Each row comes from the steps of one walk. Every step used is in the known rows, and no mark comes twice. Write the walk behind each row, first mark first.
Known rows:
nolud -> zigivo -> nolop -> loveme -> gifi -> mefu -> zita: [  1  -9 -14   7   2 -41  28 -53  16 -23 -11  19  14  19  15  25  12 -41
 -13  -5  -8   5  -7  18   4]
mefu -> gifi -> loveme -> nolud -> duta: [ 13 -12  -1   5   3 -17  11  17 -19 -41   8   7  50  18  -5  15  -7 -21
 -15  -8 -28   0 -23  10   8]
duta -> nolud -> zigivo -> nolop -> loveme -> zita: [-13 -22   2   1   4 -25  21 -18 -12 -16  13   7  28  27   5  11  -1 -32
  -5   0 -14  12 -34  22 -28]
duta -> nolud -> loveme: [ 14 -10   5  11   1 -33   0  20 -14 -24   1   6  31  11   1  -2 -14 -20
  -6  -2   3   1 -45  15 -14]
nolop -> duta: [  3  11  -8   5  19 -13  10 -16   0 -11  12  21  28  14  -6  -8   3 -32
 -13   0   9   1 -26   4   4]
loveme -> nolop -> duta -> nolud: [ -3  14   0  16 -10 -18   5  -8 -13 -13   2  20  24  17  -7   4  -5 -30
 -10   0   7   1 -36  13 -10]
zigivo -> nolop -> loveme -> gifi -> mefu: [ -3 -14  -3   0  13 -21  23 -25   6 -22  -9  15  20  24   8   0  10 -51
 -14  -1   5  10 -14  13  28]
gifi -> loveme -> zita: [ 14  -8  -7  -9   9 -24  22  -6   4 -35  -4   8  32  20  -1   8   2  -9
 -15  -3 -28  12 -17  13  18]
nolop -> loveme: [  9  -8  -7   6  27 -15   5   6   1 -20   1  12  20  19  -2  -1  10 -38
 -10  -3   7   1 -20   6   7]
zigivo -> nolop -> duta -> nolud -> loveme -> gifi -> mefu: [ -5  -8   2   4 -13 -35  19 -21 -10 -14   2  16  36  16   6 -10  -8 -37
 -12  -7   2   6 -53  17   8]
duta -> nolop -> zigivo -> nolud -> loveme -> gifi -> mefu: [  1  -5 -13 -17 -27 -62  -1   6  16 -35  13   9   1  30  12   9   5 -38
 -21  -3  -5  -5 -48  15  97]
nolop -> zigivo -> nolud -> loveme -> gifi: [  6 -12  -7 -25  -8 -34 -12  14   9 -36   7   6  12  24   6  18   5 -39
 -24   4 -12 -16 -30  12   7]
gifi -> mefu -> zita -> loveme -> nolud -> duta: [ 20  -1 -17  27 -21 -52  38   4  18 -42 -16  16  55   3   9  21   0 -21
 -13 -12 -19   3 -26   5 -61]
mefu -> zita -> loveme -> nolop -> zigivo: [ 21  10 -12   8 -25 -42  -2   6   4 -34 -18  23  24  19   2  38   4 -28
 -16  -5 -20  -1  10   8 -75]
zita -> loveme: [ 21   2  -3  12  12 -23  10  12  -5 -24  -1  12  38  16   1   5  -3 -17
 -10   2  -8   5  -6   3 -37]
nolop -> duta -> nolud -> loveme -> gifi: [  4  -6  -2  -2   2 -28   0   6  -7 -15  -1   8  32  15  -1 -15   1 -22
 -15  -7  -2  -1 -52  18   3]
zigivo -> nolop -> loveme: [  2 -16   1   2  17 -12  15 -12 -10 -15  -1  16  26  25  -2   1   4 -49
  -7   3  10   6  -6   9 -32]
zita -> loveme -> nolud -> duta -> nolop -> zigivo: [  5  -7 -16   9 -26 -43   8  39  -2 -30  12   9  40  29  -2  -1   5 -33
 -13  -7 -19   8 -25   4 -15]
zita -> loveme -> gifi: [ 19  -2  -4   0  14 -23   8   9   3 -27 -15   9  34  19   4   2   6 -14
 -18   4 -15   7   2   9 -20]
nolud -> zigivo -> nolop -> duta: [ -7   6  -7   9   9  -9  18 -49 -14  -1  29  25  28  22  -1   3  -5 -45
  -8   6   0  -1 -13   8 -30]
loveme -> nolop: [ 10   9  -1  10   2 -13  11  -7  -2 -25 -12  21  14  19  -2  14  -6 -34
 -13   7   1  -1  -5  14  -7]
duta -> nolop -> loveme -> gifi: [  2 -11 -10  -8  14 -33   7   5   8 -19 -14   7   5  34   0 -14  20 -29
 -15  -2   8  12 -17  19  73]
nolud -> duta -> nolop -> loveme -> gifi -> mefu -> zita: [  9  -7 -20   6  -4 -69  30  -8  29 -31 -27  20  20  20   7   0  24 -34
 -13 -12   1  12 -36  14  78]
loveme -> gifi -> mefu: [  5   5  -7   3  18 -27  18 -18  18 -29  -7  14  17  12   9   2   2 -29
 -17   2   0   8 -18  12  63]
mefu -> gifi -> loveme -> nolud -> zigivo -> nolop -> duta: [ -6  -3  -4   3  -8  -3  13 -37 -35 -17  37  12  39  28  -3  21 -12 -26
 -15  -8 -28  -2 -12  17 -14]
zita -> loveme -> nolop -> duta: [ 14  16  -7  15  -9 -14  11  -6 -11 -14  -1  26  34  23  -7   5   2 -29
 -14  -3 -12  -3 -13   3 -50]
duta -> nolop: [  7   5  -6   4   7 -36  12  -1   1 -19   1  13  13  23  -1  -7  -1 -22
  -8   5  15  13 -15  15  54]

Write each row's walk:
[ 27  10 -12  22  -5 -52  24 -12  15 -33 -13  19  38   4  11  24   0 -12
  -9  -8  -9   7 -12   5 -27]
gifi -> mefu -> zita -> loveme
[ 16  -6   3 -15  16 -20   9   3 -12 -38   3   9  35  21  -1  17  -4  -3
 -17  -6 -32  10 -16  17  39]
mefu -> gifi -> loveme -> zita
[ -1   5 -10  -1   0 -38  -6  10   2 -21  16  15   8  27  -1  -1   3 -33
 -12   2   7  12 -15  10  57]
duta -> nolop -> zigivo
[ -3   8  -1  13   8 -23   4  -3  -9 -12  15  13  33  10  -6  -7  -2 -23
  -8   0  13   7 -43   9   1]
nolop -> duta -> nolud
[  9   0  -6  10   5 -43  22   6   2 -22   0  20  29  21  -4 -13   1 -33
  -6   5   8  10 -27   8  45]
nolud -> duta -> nolop
[ -6  -4   7  18   1 -26  13 -27 -21 -14  20  11  28  18   4  12 -18 -31
  -2  11   4   8 -16  18 -33]
duta -> nolud -> zigivo -> nolop
[  7  -2   1   8 -24 -32 -17  28 -17 -28   4  14  17  22   0  16 -12 -39
 -11  -4  -9  -5 -40  16 -19]
duta -> nolud -> loveme -> nolop -> zigivo
[ 15 -14  -4 -12  10 -25  18  10   4 -30  -9  11  29  16   3   1  -5 -20
 -15  -5 -17   2 -37  17 -11]
nolud -> loveme -> zita
[ -7 -20  -6  -5  15 -14  27 -27  -2 -15  10  14  22  30   5  11   5 -42
 -10   1 -17   6 -16  17 -25]
nolud -> zigivo -> nolop -> loveme -> zita
[ 15  -5  -7   3   9 -32  15  -6  12 -30  -9  13  20  13  11  -3  -3 -30
 -17  -6  -7   0 -36  14  47]
nolud -> loveme -> gifi -> mefu
[-13 -13  -2  15   2 -32  17 -32  -4 -17  14   9  20  23  12   6   2 -42
  -7  -1  -3  10 -32  18  33]
duta -> nolud -> zigivo -> nolop -> loveme -> gifi -> mefu
[ -2 -23  -1 -13  15 -14  28 -11  -1 -21  -9  13  28  27   0   4   7 -40
 -12   0  -6  11 -14  16 -33]
zigivo -> nolop -> loveme -> zita
[  0 -14 -11 -11  10 -34  21   8  10 -22  -7   9  12  32  -1  -9  15 -22
 -12  -6  -2  16 -32  19  56]
duta -> nolop -> loveme -> zita
[ 12  -7  -1   0   4 -11   2   9 -20 -39   9   1  34  20  -2  20 -10  -9
 -17  -8 -22   3 -11  17  17]
mefu -> gifi -> loveme -> nolud
[ 12   5  -5   4 -30 -37   1  23  -2 -37  10  22  36  27  -1  31   4 -51
 -16   7 -24 -17 -20  -5 -56]
zita -> loveme -> nolop -> zigivo -> nolud -> duta
[  1  -2  -6  -6  -3 -36   0  12   8 -34  22  17  30  18  -1  19   5 -54
 -14  10  -4 -11 -33  -3  -2]
nolop -> zigivo -> nolud -> duta
[ 16  -8  -1  -6  -3 -30   7   5   0 -30   7   8  23  17   4  14  -8 -30
 -12   5   1 -17 -37  10 -16]
zigivo -> nolud -> loveme
[ 23  -4 -13   1  -3 -52  21 -17  23 -36 -28  16  21   6  14  14   1 -20
 -18 -10  -8   0 -27  19  19]
nolud -> loveme -> gifi -> mefu -> zita
[ 20   0   3   1  18 -17  -4   0 -23 -33  11  12  33  19  -3  16  -7 -12
 -12  -4 -16   3  -7  10  40]
mefu -> gifi -> loveme
[ -2 -12  -5  10  16 -12  13 -29 -13 -10  19  17  20  28   2   9   1 -50
  -5   4  -1   0  -8  10 -26]
nolud -> zigivo -> nolop -> loveme
[ 26  -1  -9  -1   2 -43  12  -2  14 -33 -35  11  35  12   7  19  10  -5
 -19  -1 -15   7  11  14 -50]
mefu -> zita -> loveme -> gifi
[ 13  -5  -8  12  -3 -16  16  17  -3 -30  -1   3  40  17   2   9  -5 -15
 -15  -2 -14   3  -8   9 -61]
zita -> loveme -> nolud
[ 16   4  -8  10   8 -32  17  -3  12 -31  -7  12  32  14  11   2   4 -20
 -17  -1 -15   8 -13   6  23]
zita -> loveme -> gifi -> mefu
[ 11  -6  -6  -8  -7 -40  15  -9  16 -36  -1   8  17  16  13  13  -2 -31
 -19   1  -6 -12 -46  13  44]
zigivo -> nolud -> loveme -> gifi -> mefu
[ 14 -13  -2 -19  -1 -31   5   3   8 -34  -7   5  19  21   6  11   0 -27
 -21   7  -7 -15 -30  16   3]
zigivo -> nolud -> loveme -> gifi
[ -7  -7 -16   3 -15 -39   9  26   5 -29  13  11  25  26  -3  -3   3 -43
 -14  -3  -4   8 -31  11  24]
loveme -> nolud -> duta -> nolop -> zigivo
[ 21  17 -13  15 -21 -33  16 -16   3 -20 -22  28  35  16  -3  22   6 -18
 -14  -7 -13  -3  -4   8 -81]
mefu -> zita -> loveme -> nolop -> duta
[  4  18  -6  30 -21 -25   4 -11 -20  -9  23  20  34  22  -2  12  -6 -22
  -7  -3 -19  -4 -33   9 -49]
zita -> loveme -> nolop -> duta -> nolud -> zigivo
[  1   5  -4  -3 -20 -32   1   8   5 -36  10  24  21  24  -2  30   2 -61
 -16  11  -9 -17 -26   1 -16]
loveme -> nolop -> zigivo -> nolud -> duta
[ 13  21  -9  32 -38 -53  20 -17   1 -24 -12  25  38   9   4  24  -2 -15
  -9 -14  -8   4 -37  10 -41]
gifi -> mefu -> zita -> loveme -> nolop -> duta -> nolud
[  9   0 -13  20  -3 -16  14  -1  -5 -25  19   3  34  19   6  16  -6 -16
 -12  -1 -25  -3 -10  11 -57]
zita -> loveme -> nolud -> zigivo
[ 12   6 -12   4   7 -47  24 -29  30 -35 -26  17  18   5  12  19   7 -18
 -18  -3   0   8 -10  17  31]
loveme -> gifi -> mefu -> zita
[ 12  15  -1   3  -4  -8  -1 -15 -28 -23  11  24  29  26 -10  17  -3 -24
 -17  -9 -20  -5 -16  10  28]
mefu -> gifi -> loveme -> nolop -> duta
[ 18  -6 -10 -10 -18 -61  21 -21  28 -43 -21  11  18   9  16  30   2 -21
 -20  -4  -6 -13 -37  18  12]
zigivo -> nolud -> loveme -> gifi -> mefu -> zita
[  3   9  -6   4  -5 -17  -8   3  -1 -27   2  22   8  23  -2  22  -2 -47
 -16   4  -5  -1  -5   9  -2]
loveme -> nolop -> zigivo
[ -1   7  -4  -7 -19 -26  -8   1   4 -33  10  17   5  27   1  35  -1 -48
 -18  11  -2 -13 -13   8  -5]
loveme -> nolop -> zigivo -> nolud
